Each row comes from the steps of one path. Every step used is in the known rows, and no mark comes twice. Write the path behind each row, first mark first.
Known rows
zubep -> nuli -> budazit: [ 1.43  0.27 -0.44  0.65  2.95  0.77  6.19  0.72 -1.57 -3.31  3.18 -0.36
 -1.45  1.23  2.21  0.88  0.49 -0.08  4.23]
nuli -> zubep -> nedere -> budazit: [ 0.92  0.24  0.45  3.67  2.16  1.71  6.73  0.83 -2.23 -3.60  1.77  0.58
  0.67 -2.07  0.68  1.87  0.84  1.06  5.26]
tadeg -> nuli: [ 1.54 -0.94 -2.08  1.33  1.89 -1.92  2.41 -0.39 -0.99 -1.77 -0.85 -0.14
 -1.78  1.26  0.58  0.00 -1.82 -1.54  2.79]
tadeg -> nuli -> budazit -> mupe -> zubep: [ 3.10 -0.69 -3.01 -0.54  0.74 -3.27  3.06  0.98 -2.46 -4.13 -0.44  0.76
  0.56  1.42 -0.01 -0.01 -0.94 -0.66  4.26]
nedere -> budazit -> mupe: [-0.14 -0.72 -0.61  1.75 -0.05 -1.00  3.80  0.25 -2.23 -3.04  0.58  0.91
  2.02  1.13  2.43  2.17 -0.08 -0.78  1.54]
mupe -> budazit -> nedere: [ 2.39 -0.87 -1.23  2.66  1.16 -0.54  2.67 -1.67 -0.15 -0.55  0.20 -0.79
 -1.03  0.19  0.50  2.50  0.59 -1.08  1.45]
tadeg -> nuli -> budazit: [ 1.89 -1.03 -1.37  0.28  1.66 -1.88  3.64 -0.07 -1.84 -2.74 -0.81  0.24
 -0.67  0.90  0.27  0.32 -0.82 -0.28  5.28]
zubep -> nedere -> budazit -> nuli: [ 2.15 -1.24 -0.33  3.13  3.58  1.98  4.96  0.16 -1.91 -3.77  3.12  1.54
 -1.09  0.00  1.48  3.13  1.67 -0.75  2.47]
budazit -> mupe: [ 1.73 -0.65 -2.42  0.61 -0.07 -1.40  3.85  0.26 -1.47 -2.69  0.29  0.18
  1.37  1.60  2.16  1.01 -1.14 -1.61  2.34]
budazit -> nedere: [ 1.60 -0.32 -0.73  2.26  1.99 -1.04  3.00 -0.59 -0.14 -0.79  1.16 -0.64
 -1.26  0.05  2.21  2.54  0.84 -1.35  0.85]
duba -> budazit -> nuli: [ 2.78  0.31 -1.68  0.49  3.80 -1.03  3.98  0.21 -1.60 -1.73  2.21 -1.40
 -0.58  0.67  2.45  1.90  1.88 -2.52  1.65]
mupe -> tadeg: [ 2.35  0.66 -1.13  1.47  1.01 -1.39  2.76 -0.12 -0.85 -3.31  2.37  0.38
 -2.08  1.30  1.32  1.41  0.64 -1.03  1.94]
duba -> budazit -> mupe: [ 2.27 -0.06 -1.68 -0.10  0.57 -2.52  4.31  0.98 -1.71 -2.26 -0.20 -1.47
  1.63  1.27  2.49  0.66  0.68 -1.83  1.87]
mupe -> zubep: [ 2.45  0.40 -2.53  0.82  2.47 -2.08  2.41 -0.49 -1.39 -3.02  1.74  0.50
 -1.76  0.18  1.45  0.58  0.20 -0.82  1.67]
nuli -> zubep -> nedere: [ 2.38  0.32 -0.96  2.82  2.30  1.45  6.75  0.74 -1.52 -3.21  1.55 -0.03
  0.01 -1.70  0.40  0.88  0.08  0.45  5.92]
zubep -> nedere: [ 3.18 -1.21 -1.01  2.13  2.22  0.79  5.11 -0.04 -0.97 -3.25  1.07  0.57
 -1.80  0.02  1.12  0.94  0.38 -0.31  3.63]
duba -> budazit: [ 1.85  0.18 -0.73  0.45  2.20 -2.05  4.07  0.10 -1.34 -1.59  0.09 -1.72
 -0.45  0.38  2.37  0.68  1.39 -1.18  2.11]
budazit -> mupe -> zubep: [ 2.86  0.02 -3.44  0.22  0.66 -2.49  2.86  0.51 -1.80 -3.73  1.27  0.73
  0.68  1.23  1.66  0.64 -0.59 -1.46  1.42]
tadeg -> nuli -> zubep -> nedere -> budazit: [ 1.13 -0.36 -0.41  3.43  2.42  0.41  5.25  1.08 -2.07 -3.28  0.13  0.46
 -0.36 -1.08 -0.54  0.72 -0.69  0.24  5.09]

Write each row's path
[ 2.50  0.93 -1.65  0.32  3.63 -0.62  4.76  0.87 -1.95 -4.22  4.00  0.23
 -2.23  0.79  1.63  0.48  1.04 -0.03  3.17]
mupe -> zubep -> nuli -> budazit
[ 2.95  0.10 -1.35 -0.30 -0.76 -1.72  4.57  1.07 -2.16 -4.77  1.55  0.85
  1.42  1.65  1.29  1.66  0.97 -0.14  4.59]
nuli -> budazit -> mupe -> tadeg
[ 2.47 -0.27 -1.66  2.70  2.50  0.14  5.30  0.96 -1.50 -2.94 -0.03 -0.06
 -0.97 -0.84 -0.85 -0.13 -1.45 -0.24  5.75]
tadeg -> nuli -> zubep -> nedere
[ 2.12 -0.73 -1.53 -0.46 -0.27 -1.34  5.19  0.53 -2.29 -3.63  0.25  0.46
  2.35  1.03  1.80  1.31  0.07 -0.15  5.19]
nuli -> budazit -> mupe
[ 3.25  0.37 -2.02  2.73  3.99  2.40  6.41  0.66 -1.80 -3.30  3.75  0.27
 -0.15 -1.08  0.74  2.25  0.60 -1.08  5.01]
budazit -> nuli -> zubep -> nedere
[ 4.09 -0.36 -2.18  1.63  2.90 -0.62  3.87  0.20 -1.35 -4.17  2.00  1.01
 -2.51 -0.27  0.57  0.53  0.87 -0.18  2.63]
mupe -> zubep -> nedere
[ 0.84 -0.06 -1.52  1.34  0.60 -2.08  2.90  0.46 -2.54 -3.93  1.51  1.41
  1.33  0.87  2.01  1.83  0.37 -0.69  0.75]
nedere -> budazit -> mupe -> zubep
[ 1.60  0.34  0.16  1.49  3.03  0.59  5.68  0.90 -0.91 -2.42  3.51 -0.85
 -1.81  0.78  2.41  2.04  1.50 -0.40  2.76]
zubep -> nuli -> budazit -> nedere
[ 3.41  0.75 -1.36  2.70  1.73 -0.49  4.42  1.50 -1.28 -4.19  1.58  0.30
 -2.02  0.02 -1.17  0.38 -0.25 -0.41  4.72]
mupe -> tadeg -> nuli -> zubep -> nedere
[ 3.65  0.30 -2.34  2.06  0.00 -0.99  4.74  2.33 -1.73 -4.85  1.19  0.58
  0.29  1.04 -0.75  0.38 -0.91 -1.09  4.28]
budazit -> mupe -> tadeg -> nuli -> zubep -> nedere
[ 2.04  0.69 -0.12  3.47  1.69 -0.28  4.33  1.54 -1.88 -4.53  1.85  0.95
 -1.47 -0.23 -0.98  1.24  0.48  0.14  4.07]
mupe -> tadeg -> nuli -> zubep -> nedere -> budazit
[ 2.29  1.47 -1.47  1.10  3.88 -0.31  5.48  0.84 -2.04 -1.78  2.75 -1.86
  0.85 -0.74  1.88  1.83  1.73 -1.82  3.51]
duba -> budazit -> nuli -> zubep
[ 2.60 -1.16 -0.64  2.73  0.35 -0.59  3.95  1.73 -1.95 -5.14  0.94  1.79
 -0.68  1.48  0.02  1.52  0.41 -0.67  2.19]
zubep -> nedere -> budazit -> mupe -> tadeg -> nuli
[ 0.28 -0.38 -0.60  2.33  3.19  0.54  3.38 -0.61 -2.09 -2.54  3.11  1.00
 -0.15  0.58  2.39  3.45  1.10 -1.48  1.24]
nedere -> budazit -> nuli
[ 3.20  0.54 -2.50 -0.51  1.24 -3.53  3.50  1.17 -2.03 -3.18  0.66 -1.05
  0.95  0.99  2.00  0.31  1.23 -1.70  1.02]
duba -> budazit -> mupe -> zubep
[ 2.26 -1.25 -2.24 -0.24  0.18 -2.34  3.91  0.73 -2.18 -3.31 -1.24  0.36
  1.19  1.75  0.34  0.30 -1.41 -0.79  5.04]
tadeg -> nuli -> budazit -> mupe
[ 4.40 -1.31 -2.76  0.08  1.22 -2.02  4.23  1.54 -2.43 -5.09 -0.17  1.27
 -0.19  1.04 -0.63 -0.07 -0.39 -0.18  5.05]
tadeg -> nuli -> budazit -> mupe -> zubep -> nedere
[ 2.43  0.79 -1.09  0.29  1.09 -0.10  5.84  2.04 -1.83 -4.99  3.98  0.14
 -0.42  2.59  1.90  1.12  0.66 -0.70  3.54]
zubep -> nuli -> budazit -> mupe -> tadeg
[ 2.44 -0.70 -0.13  2.72  0.24  0.19  4.73  1.41 -1.96 -5.27  2.09  1.75
  0.01  0.97  1.06  2.24  1.44 -0.19  2.19]
zubep -> nedere -> budazit -> mupe -> tadeg
[ 3.86 -0.31 -2.36  3.09  3.16  2.53  5.77 -0.46 -1.60 -2.83  2.56  0.02
 -0.05 -0.85 -0.86  2.32  0.42 -0.83  5.22]
mupe -> budazit -> nuli -> zubep -> nedere
[ 2.41  0.94 -2.63  1.32 -0.28 -2.17  3.65  1.78 -1.79 -3.87  0.94  0.16
  1.02  1.51 -0.11  0.47 -1.44 -1.59  3.57]
budazit -> mupe -> tadeg -> nuli -> zubep
[ 2.99  0.19 -0.65  1.22  1.07 -2.52  2.46  0.75 -0.94 -3.19  1.25  0.17
 -2.09  1.15  0.01  1.84  1.19 -0.72  2.98]
mupe -> tadeg -> nuli -> budazit -> nedere
